What can hang from each mark
k58: k491
k491: k58 k383 k605 k859
k605: k491
k779: k388
k859: k265 k491
k388: k491 k779
k383: k491

Every row comes from one small tree of marks. The marks that hang from a mark follow it in brackets, in the order of their numbers. Every link used is in the known rows. Which tree was each row made from?
Known rows
k859[k265 k491[k58]]: [-1.18 -0.01  2.18 -3.08 -0.89  0.55 -0.20 -3.03  4.07  1.24 -2.46  1.30
 -1.66 -4.28 -1.61 -2.72]
k605[k491[k58 k383 k859[k265]]]: [-1.75 -1.11 -0.18 -2.38 -1.29  2.86  0.94 -0.58  3.05 -0.83  2.37 -0.71
 -1.41 -3.72 -3.03 -0.36]
k779[k388[k491[k605 k859]]]: [ 2.23 -0.09 -4.00  4.67 -2.87 -0.71 -0.62 -0.83 -2.64 -0.58  0.46  0.12
  0.61  2.80  1.77  2.75]
k388[k491[k58 k605 k859] k779]: [ 1.76 -0.10 -2.03  2.39 -0.41 -5.87 -2.00  1.91  0.80 -2.44 -1.57  3.54
  5.20 -3.55 -1.49  1.48]
k58[k491[k383 k859[k265]]]: [-0.13 -1.27  6.02 -2.53  0.24  3.05 -1.19 -1.70  0.85  0.22  2.86 -0.89
 -1.46  1.69  0.08 -1.46]
k491[k58 k605 k859[k265]]: [-0.36  1.99  0.81  3.19 -1.56  0.20  1.44 -1.17  4.36 -0.14 -0.56 -0.88
  1.63 -6.79 -0.89  2.14]
k859[k265 k491[k605]]: [ 1.17 -0.71  0.72  0.26 -1.22 -1.13  0.23 -3.31  0.57 -0.55 -0.98  1.61
 -2.89 -0.65 -0.66  0.08]
k58[k491[k383 k605 k859[k265]]]: [-0.18 -1.04  3.91  1.40 -0.86  1.35  0.25 -2.65 -0.33 -0.48  2.70 -0.90
 -1.02  0.38 -1.21  1.19]
k388[k779]: [ 2.18  3.55 -0.32 -3.02  4.23 -2.83 -2.96  4.12 -2.25  1.38 -0.91  2.13
  1.99  3.74  3.51 -1.73]
k383[k491[k58 k605]]: [-1.01 -0.60 -2.21  3.30  1.79 -0.84  1.97  2.08 -0.84  0.17 -2.64 -0.58
  1.02 -0.64  1.40  1.69]
k383[k491[k58 k605 k859[k265]]]: [ 0.20 -1.98  0.98  4.37 -0.72 -0.83  1.11 -0.42  2.99 -0.90  1.29 -1.14
  2.46 -5.20 -0.33  2.88]
k383[k491]: [ 1.57 -1.71  0.22 -0.82  3.87  1.11 -0.29  4.29 -2.42  0.42 -0.96 -0.35
  0.27  5.59  4.91 -1.14]
k779[k388[k491]]: [ 0.77  0.89 -3.58  0.04 -0.92 -0.78 -1.68 -0.86 -5.22  0.43  0.33  1.20
 -1.21  6.35  4.11 -1.08]
k491[k58 k383 k605 k859[k265]]: [-2.13  1.47 -0.35  2.09 -1.49 -0.22  2.82 -1.04  2.79  0.33 -0.26 -2.63
 -0.32 -5.79 -3.73  1.90]
k388[k491[k383] k779]: [ 1.15  0.56 -2.21 -3.72  2.67 -5.31 -2.39  2.77 -6.20 -1.23  0.14  2.49
  0.70  5.79 -0.26 -2.65]
k859[k265]: [ 0.29  2.70  1.27 -1.43  1.47  0.22 -0.48 -0.53 -0.67  0.23  0.79  0.52
 -1.08  1.45  3.09 -2.00]

Write each row's tree
[ 1.69 -0.60  3.45  2.39  0.85  2.26 -0.72  1.16  1.16 -0.16 -1.06  0.88
  1.41  2.18  2.60  1.17] => k58[k491[k605 k859]]
[-3.00  1.23 -4.90 -1.72 -1.55 -0.25  0.74 -2.12 -4.64  1.73 -1.07 -0.93
 -1.88  2.39 -1.19 -1.30] => k779[k388[k491[k58 k383]]]
[-1.51  0.26  1.12  0.82  1.83  0.92  1.20 -0.21 -4.37  0.70 -1.66 -0.19
 -2.45  5.16  0.40  0.02] => k58[k491[k383 k605]]
[ 0.07 -0.23 -2.45  0.78 -2.36  0.98 -1.14 -0.97  0.92  1.18 -0.45  0.11
  1.44 -0.60  1.10  0.10] => k779[k388[k491[k58 k859]]]
[-0.28  1.67  2.39 -0.49 -0.18  1.81 -0.18 -0.06  5.65  0.78  0.06 -0.82
  1.76 -5.28  0.13 -0.41] => k491[k58 k859[k265]]
[ 2.71 -2.71  3.12  0.22  1.10  1.31 -1.31  1.49  1.72 -0.81  3.19 -1.09
  1.20  0.92  3.39  0.27] => k383[k491[k859[k265]]]
[ 0.29 -1.23  2.44  1.30  1.02  2.31  0.80  1.33 -0.87  0.42 -1.06 -0.83
 -0.45  3.30 -0.24  1.17] => k58[k491[k383 k605 k859]]
[-2.17 -0.74  0.03 -4.86  0.92  1.38  2.14  1.05  1.91  2.93 -5.16 -0.66
 -2.86 -0.61 -3.77 -2.91] => k859[k491[k58 k383]]
[ 2.37 -0.92  0.54 -3.28  0.15 -4.87 -3.14  0.48 -2.39 -2.41  4.00  1.96
  1.64  1.00 -2.15 -1.33] => k388[k491[k383 k859[k265]] k779]
[ 0.17  1.03 -0.18  1.82 -0.70 -0.02  2.00 -0.23  0.17 -0.43  1.41 -2.69
 -1.11 -1.01 -1.79  2.13] => k491[k383 k605 k859[k265]]
[-2.00  0.20 -3.75  3.21 -5.31 -1.91  1.13 -5.71 -1.58 -0.46  2.78 -2.08
 -0.81 -3.96 -3.98  2.51] => k779[k388[k491[k58 k383 k605 k859[k265]]]]
[ 0.37 -1.08 -0.61 -0.82  0.50  3.46  0.04  3.39  4.34 -0.55 -1.52  1.27
  1.29 -1.96  0.82 -0.34] => k605[k491[k58 k859]]
[-2.79  0.40 -3.10 -3.01  1.30  2.09  2.00  2.12 -0.86  0.17 -1.72  0.04
 -2.63  0.83 -1.56 -1.72] => k605[k491[k58 k383]]
